Each row comes from the steps of one path. Every step used is in the known rows, and no mark comes twice. Write the path behind each row, first mark first.
Known rows
v, y, x: [-38   0 -18 -25   7 -36 -12   8   5   7 -10  -2  19   2 -16  24  11  15
   7 -26  22   2  13  29 -18   3  -2   7   5 -25  -7   1 -27   8  37 -10
  -7 -51 -16]
z, w: [  4 -16 -11 -29  -8 -20  13  25   1  -5 -22  -5 -34  -1 -29  24 -23   9
   1   8  31  35   6  20   3  24 -20   4  41 -17 -28  -1 -26  12  21 -17
  -8 -11 -19]
u, v, y, x: [-39   3 -16 -11  17 -21  -6  10   6   7  -2 -13  18  -3 -12  13   5  15
   8 -17  -6   2  21  24   0 -17   1 -20  -7 -23 -13   0 -32  -1  33  12
 -10 -31 -22]
z, w, e, f: [ -1   5 -13 -44   9  22   1  11  29 -13 -20 -20 -69 -13 -20   6 -20  -1
  21  -3  17  35   2   2  23  26 -35  -8  45  11 -22  -4 -15  -1   1 -25
   1  -9 -27]
v, y, e: [-48 -13  -8  -1  20 -35 -14   3  17  -9  -2  -4  11   0  -5  24   1   6
   4 -37  24  38  13  13 -13   0 -22  11  18 -10 -17  11 -28   9  34 -13
   5 -34 -11]
e, y, x: [-16   3 -12 -19  -9 -33  17  17   1   7  -3  18   4  15 -24  18  -8 -21
 -15  -9  -5 -15   2   9  -1  -5   0  18   8 -38  10   3  -9  26  26  -6
  -9 -26 -16]
y, x, u, v: [ -5  -9 -16   4  -9 -25  13  39  -7   9  -2   0  -2   5   0  -8   3  23
   8 -11 -30  -9  18  -3  10 -22  11 -21  29 -29  10  -6 -29   9  24  27
 -15 -10 -34]
f, z, w, e, y, x: [ -9  31  -7 -52 -27  35  10  15  13   3  -8  -6  -4  12 -40   3 -32 -17
  -9  30  15 -15  -5 -17  25  24 -26   5  15  -1   9  16 -17  12  11 -45
 -30 -36 -30]
w, e, y: [-12  12 -14 -17  -6  12  18  17  15   8   1 -19 -28   9 -23  13 -18 -20
  -7 -12  15  16   6 -17   2  19 -31  11   1  -7 -14  12 -12  15  13 -28
  -4 -12 -13]
v, y: [-23 -10 -18  -4   7 -38  -5  14   7   3  -9 -16   2   2 -17  28  10  17
   1 -26  43  25   7  18 -19  13 -23   3   6  -5 -20  10 -29   0  32 -13
  -1 -33 -10]
y, x, u, e, f, z: [ 10  22  -8 -16 -14 -16   6   8  -5  28  -1  16  -2  25   8   4  13  18
  -5 -13  -6 -28  -7 -15  24 -46  23  -3  59  25  36   4 -33  15  -8  -6
 -21 -21 -38]
w, e, u, v, y: [-37   3 -22  -5  11  37 -13  -4  27 -12   4 -39 -21  -6  -3   5  -5  20
  26 -16   1  22  19 -10  13  39 -31 -27 -26  19 -49   2 -20 -21  19  -6
   7  -7 -21]
e, f, z: [ 11   5  -3  -1   2 -33  19  11   3  -8 -15   8 -17  13 -13  20   2  -7
  -1   3  27  -3 -13  -1  15 -24 -19  -3  39  23   4  25 -16   1  -7 -22
 -12 -19 -34]
u, e: [ -6  -5 -10 -21   4 -26   8   9  -6  33   0  -3  -5  10  -6  27  -8  19
  -9 -20  26  40   6  10  -1 -13   9   1  36   7 -24   1 -40  15  -2  -2
 -15  -3  -4]
v, u, e: [ -8   3 -22   0  -7 -48  -2   5 -10   2   6 -15 -11  -2  -8  15  -2  15
 -17 -33  11  34   1  -2  -2  -2  15  -3  24   9 -24  -6 -34  13   2  10
 -19  -1  -9]
e, y, x, u, v: [ -5   3 -18  10 -19 -22  23  34  -5   6   6   6  -7  21  -7 -10  -2   2
 -10  -7 -36 -30  11 -17  19 -23   2  -8   4 -39  26  -2 -14  20  31  19
  -5  -4 -35]
y, e: [-24 -20   0  -2  11 -39   7  16  11  -4  -4  13  -4   3  -4  17 -12  -5
   2 -23   3  47  14   7  -1  -3  -7   9  42 -18 -18  10 -23  20  11  -5
  -4 -17 -15]
w, e, u: [-16  -4 -16 -15  -6  24   2   3  18 -14 -11 -17 -33   5  -8  13 -12   7
  22 -12   9  28  13 -11   7  54 -18  -2  11   8 -44   1 -15  -2   2 -22
  -1 -11 -17]
g, u, v: [-12   1 -19  23  -9 -45  18  28 -15   8  -4   8 -12 -12 -10  17  -3   2
   1  -7   6   0  16 -10  20 -16   0 -26  23  -9 -24  -5 -14   9   8  17
 -14  -6 -24]
g, u, e, w: [  7   7 -21  -1 -20 -69   5  28 -19  55  -7   5 -15 -19  -7  21   1  -5
 -20 -21  29   6  13 -18  39   1  10   3  42  11  -7  -2 -24  48  -5   6
 -23  -6 -10]
e, y: [ -2  -4 -16   2 -10 -37  25  21   1   1   0   4 -15  14 -22  23 -12 -16
 -16  -6  18   6  -4  -3  -1   3 -21  14   9 -20  -4  15  -9  20  21 -16
  -5 -10 -14]
f, e: [ -4 -18 -10 -22 -28  -2   7  21  -7   1  -6  -1 -15  14 -15  32 -23  12
  -7   1  27  28  11  18   6  17 -19   0  32 -11 -26  19 -12  15   2 -34
 -18  -8 -16]
w, e, y, x, u: [ -8  13 -21 -19 -24  18   6  29  14  10  -1  -9 -17  19 -13  -8  -3  -3
  -2 -21 -13 -19  11 -24   3  16 -10  13  11 -28  20  -4 -12  23  27 -15
  -4 -26 -27]
g, u, v, y: [-35   8 -24  25  -5 -43  -3  15  -6   6   4  -9  -1 -14 -12  25   8  15
   7 -18  21  -6  17  -8   9 -13 -13 -25  -5  -3 -20  -7 -20   0  25  11
  -2 -20 -25]
z, w, e, y, x, u: [ -5  13 -23 -44 -33  30   5  31  15   3 -11 -10 -34   9 -27 -12 -19   1
   2   2  -8 -11  10 -24  16  32 -18   9  23 -29  17 -11 -15  24  32 -24
  -5 -21 -31]
g, u, e: [-12   8 -15  -6 -15 -42   4  13 -13  37   2  14  -7  -7  -8  32  -2  12
  -9 -23  25  12   9  -7  12  -9  18  -1  45   6 -18 -14 -28  26  -6   2
 -16 -10 -12]
f, z: [  5   5  -7  -1 -14 -33  23  27  -9   4 -13  -2  12  16 -18  29 -10   6
  -5  13  43   8  -4  -4   1  -5 -15  -1  30  11 -12  26 -28   8   2 -20
 -25 -27 -22]
u, v: [ -6 -13 -10   6  11 -26  17  31  -3   2  -2 -11  -9  -2  -7  15 -15   8
   3  -3   6  28  13   6   9 -14 -11 -23  14  -8 -25  12 -28   3  13  12
 -12   3 -19]
w, e: [-11  -2 -13 -25   7   7   5  21  13   3 -11 -24 -22   0 -13  17  -8   6
  14 -17  25  42  13  -4  -5  24 -20  -2  23   1 -27   8 -25  10   5 -19
 -12 -22 -12]
v, y, x, u, e: [-22   4 -25 -26  -6 -20 -22   6  -1  35   3  -8  17  12   2  14  22  47
  -3 -41  12   2  13   5 -10 -12  19   6  25  -8  13 -13 -47  16  32   1
  -5 -34 -15]
g, y, e, u, v: [-56 -27  -7   9  22   1   3 -23  12  -7   2  22  -4  -5   4   0 -14  11
  21  -5 -38  15  22  -8   9  -1  -2  -6   1  -7 -32   1 -10   5  -5   7
  -1   8 -33]

Which path is each row?
[ -2   1 -21  -2 -31 -32  19  32  -7   6  -3  13  -5  28 -15   5   2  -4
 -14 -17 -10 -32   5 -12   0  -5   2  17  20 -44  33  -2 -11  30  36  -4
  -3 -22 -27]
e, y, x, u
[  7  28 -12 -22 -24 -21   8   2  -9  18  -9  19 -31  -5 -20  23 -15   6
  -9  16  35 -14 -12 -19  42 -15  -1  -6  63  42  -1  -7 -18   8 -22 -23
 -22  -9 -35]
g, u, e, f, z, w
[ -1   4  -9 -21  20 -30   7  -3   5  19   2   4 -33   3   0  22   0   6
  -3 -25  13  28  -3   6  13 -33   5   1  49  21 -14   2 -26  13  -9   1
  -3   3 -15]
u, e, f
[-10  -9 -28  26  -2 -25   1  32   3  -1   0 -30  -9   3   4   3  16  39
   7 -19   9   6  19  -5  -1  -9 -21 -24   4  -6  -5  -1 -38  -2  37  13
   3 -13 -25]
x, u, v, y
[ -5   9 -29 -15 -16 -45 -19  23  -4  56  -5 -17   8  -1   3   3  27  28
 -11 -37  14  -6  19  -4  18   0  12  10  21  -2  27   1 -43  40  29   5
 -12 -26 -19]
v, y, x, u, e, w
[  7  26 -15   2 -13 -45   5  -9  -5 -11   5  -3 -13   6  -2  10   2   3
 -19 -20  14   2 -18 -18  19 -28   5  -8  34  51   1  11 -30   0 -19  -5
 -20  -5 -31]
v, u, e, f, z
[ -2   9 -22  -1   2 -50  -3  -8   1 -11   5  -4 -39  -2  -2   7   5   2
 -11 -38  -4  22  -8  -4  10 -22  11  -5  34  24 -11  -8 -24   6  -7   8
  -6   7 -21]
v, u, e, f
[ 12  -7 -20  -6 -14 -28   9  27  -8  30   2  -7 -15  16   3  15   4  36
  -4 -21  16  27   6 -11  -3 -15  10   1  49   4  -2  -7 -41  22   8   4
 -11   1 -14]
x, u, e
[-20  21 -25 -13 -20 -45   0  -2  -7   7  15   7   3   7 -18   5  -4 -12
 -32 -32 -17  -8  -4  -9   5 -13  26  12   4 -16   7  -9 -23  24  12   4
 -18 -12 -14]
v, u, e, y, x
[-27 -18 -20 -15 -10 -22   9  12  -5  23 -16  13   7  10 -14   7  19  34
  11 -16  -5 -25  18   6 -25  -3  13  17  22 -29  21 -12 -24  26  14  -8
 -12 -33 -33]
g, y, x, u
[  2  15  -6 -40 -17  27   9  21  13  -2 -19 -25 -21   0 -32  15 -28  10
   6  24  48  23   0 -13  16  30 -38  -9  38  25 -25  16 -30   1   1 -40
 -28 -25 -27]
f, z, w, e
[ 13   3 -29   6 -18 -73  -1  24 -10  20  -4 -18 -22 -17  -5   5   3  -3
 -28 -32  11  31   4 -12  24  13   5   0  25  15  -9   9 -32  38  -1  11
 -23   6 -12]
v, u, e, w
[-32 -11 -15  24   9 -23 -10  22  14  -8   9 -14   0   1  15  -4   4  29
  10 -30  -9  27  25 -10   3 -23 -19 -18  13  -8  -2   5 -35   7  38  14
   8 -11 -29]
x, u, v, y, e
[-27 -10 -15   4   9 -62 -18  19  16   8  -8 -12   2 -15  -1   9   5 -13
  -4 -31  22  37  19   3  16  16 -29  14  11 -10  -6  22 -24  35  28  -8
   0 -27 -15]
v, y, e, w
[-21 -11  -1   1  23 -41   5   5  19 -20  -6  19 -28   1   4  12  -3 -20
   9 -29  -6  34   5   6  13 -28 -11   5  48  -6  -8  12  -8  13   4  -4
   9  -8 -26]
y, e, f
[-13  -9 -20  33  -1 -45 -13  36  11   9  -2 -22  -8 -11  17 -16  10   9
   1 -28  -6  21  27 -20  30  -5 -28 -12  10  -4  14  15 -32  28  32  16
   4  -5 -29]
x, u, v, y, e, w
[ 16   1 -19  -4  -2 -29   6  15   2  19   1   2 -40  19  11   9  12  26
   0 -29   3  17  -1 -10  12 -30   8   0  57  16  12  -8 -28  18  -1   4
   3   6 -25]
x, u, e, f
[-21  16 -12 -55 -14  32   4  14  21   5 -11  -8 -25  -4 -39   4 -30 -16
  -2   5  -4   2   8  -3  15  34 -20   9  12 -30  -4  -5 -11  18  22 -27
 -11 -23 -22]
z, w, e, y, x
[-48 -13  -5   9  29 -26  -8   8  16  -8   8 -10  13  -8   4   9  -7   8
   8 -24  -2  40  21   4   4 -19 -18 -18   2  -7 -21   9 -33   2  27  11
   3 -13 -20]
u, v, y, e
[-16   7   5   2   9 -35  12   6  14 -18  -7  21  -4  15   0  12  -8 -21
   1 -11   8  12  -7  -9  21 -37 -18   2  50  17   7  26 -16  11  -8 -17
  -7 -18 -35]
y, e, f, z
[-32 -12 -20  13   9  -5  -4  -3  12 -22   1 -15 -16  -1  -4  15  -3  19
  12 -12  -1   9  14   5   9  20 -22 -25 -21   5 -38   3 -21 -16  25   7
   8  -1 -23]
e, u, v, y
[-44 -16 -11 -31   8 -23   3  -4  -3  22 -17  18  19   3 -25  19   4  13
  10 -13   7 -10  18  22 -21  -8  13  16  14 -27  -1  -3 -19  24   6 -11
 -17 -35 -26]
g, y, x
[ 14   6  -7 -23  -8 -19  17  13   8 -19 -23   5 -32   7 -24  19 -18  -4
   0  24  34   4 -13   6  26  -2 -29  -5  49  22   0  14 -17  -1   0 -28
 -14 -15 -38]
e, f, z, w
[-26 -12 -22  -4 -19  23 -11  -8   4 -18  11 -19 -15   9  -1  21 -17  24
  11   1   2   7  16   9  20  31 -28 -26 -17   9 -45  13  -9 -16  14 -14
   0   8 -25]
f, e, u, v, y
[-28 -10 -19 -29  -5 -10   0  -1  -9  55  -5  15  16  13  -7   5  13  48
   2 -24  -2 -11  14   1 -14 -22  34  18  35 -12  21 -19 -36  29   0  -1
 -17 -22 -24]
g, y, x, u, e
[  8  16  -3 -18   5 -23  15   1  -3  19   0   6  -8  12  -4  24  -5   6
  -9  -4  26   9 -14  -8  22 -42   2  -2  49  44   2  20 -31   6 -20 -14
 -19  -5 -22]
u, e, f, z
[-54  10 -19 -25  11  38 -20  -9  27  -5   0 -26  -2  -7  -5   1  -3  14
  26 -21 -25   2  22   0  12  29  -7 -24 -25  -1 -35  -6 -19 -18  19   1
  -2 -24 -25]
w, e, u, v, y, x
[ -3   3 -16 -23 -12 -25   1  25 -10  34  -4   8   3  15   1   9   9  31
  -1 -24  -5   7  12   0   2 -23  32   5  50 -15  11 -13 -39  28  10   8
 -15 -16 -19]
y, x, u, e
[ -1   2 -17  -4 -47  15  16  32  -9   6  16   5  -8  24  -8  -6 -21   7
 -16   7 -34 -31  13 -10  31 -11  -6 -13   8 -32  19  10  -5  24  22  -1
 -15   5 -36]
f, e, y, x, u, v
[-30  -6 -14  25  21 -24 -11  12  25 -18   9  -7 -29  -1  24 -11  14  15
  16 -36 -26  14  15 -14  18 -42 -24 -20  25   4  11   2 -22   0  26  15
  22  -1 -41]
x, u, v, y, e, f
[-23  -4 -25  -7 -14 -32 -13  21   3   7 -13  -6  12  15  -7   9  29  29
  11 -33  16 -12  14  10 -19   3   2   7  13 -27  16  -7 -31  13  44  -4
  -1 -45 -26]
v, y, x, u
[-12  18 -20   0 -25 -44  14   5 -15  33  13  20 -11   3 -16  31 -11  -8
 -28 -20  14 -12  -1 -27  20 -13   8  11  23  -5  -5  -9 -15  33   2  -7
 -10  -3  -8]
g, u, e, y
[ -6 -18  -6   5   5 -64   6  33   7  11 -14   3 -14 -11   0   7  -8 -20
  -8 -20   5  44  19  -2  25  11 -16  13  37 -13  -4  24 -17  46  10   2
 -10  -9 -15]
y, e, w
[-15   4 -11 -34 -36  -1  10  13  -4   8   5  16   3  24 -24  22 -25 -18
 -20   2  -1 -17   6  15  13   8  -8  13  13 -36   5  17   3  28  17 -33
 -19 -16 -20]
f, e, y, x
[-43  -2 -18  -9   7  -6  -9 -10  11 -10   0  -5   8   0  -7  10   3  15
  18 -17 -21 -13  18  17   9  12   1 -20 -21 -16 -28  -3 -21 -11  32  11
   2 -19 -26]
e, u, v, y, x
[ 14  15  -4 -39  -7  -4   9  -2   2   6  -8   1 -29   6 -17  22 -22   9
  -6  17  32  13 -16   0  33 -21  -9  -6  59  41  -4  10 -33   6 -16 -24
 -19  -1 -29]
u, e, f, z, w
[-27  -6 -16   8  21 -23  -2  13   4   4   1 -28   3  -3  -7  17   0  21
   5 -15  19  22  14  11   1  -9 -20 -23  -8  -1 -27   7 -32  -8  32   7
  -3 -16 -18]
u, v, y
[  6  22 -10 -31 -25  32  19  18  15  -3  -6 -20 -19   6 -38  12 -37 -13
 -12  28  38   1 -11 -32  24  35 -49   4  15  17  -5  18 -16   7  10 -53
 -19 -20 -26]
f, z, w, e, y
[ -2   8 -10 -23 -19  56  11   7  16 -18  -8 -25 -34  -2 -19   1 -39  12
  19  37   0  11   3 -22  44  45 -34 -35   8  33 -44  11 -19 -19  -6 -20
 -20   2 -34]
f, z, w, e, u, v
[-52 -27  -3  -8  21 -23   6  -7  11  14  -6  18   6   0  -8  15  -7   9
  10 -18   4  31  16   5 -19  -8  -6  22  24 -13  -9   8 -20  24   4 -16
  -7 -17 -20]
g, y, e
[-34 -20  -4  14  11  -7   6  -1  13 -26   5  11 -16   5   9   2 -23  -4
  16 -13 -37  33  18  -6  28   5  -6 -21  14  -9 -39   5 -18   1   3  18
   1  15 -25]
y, e, u, v
[ -6   2   3 -19   0 -16   6   5  18 -28 -14  19 -27   4 -12   9 -23 -16
   3  15  11  18 -11  -1  30 -17 -27   1  63  17   2  19 -15   7  -1 -29
  -9 -15 -39]
y, e, f, z, w
[ -8  14 -26   4 -20 -48  11   3  -6   0  19  -6 -13   6 -16  11  -8  -6
 -35 -28   3  10  -7 -20   3  -4   4   9   9   2  -8  -2 -24  22  10   1
 -11   5 -10]
v, u, e, y
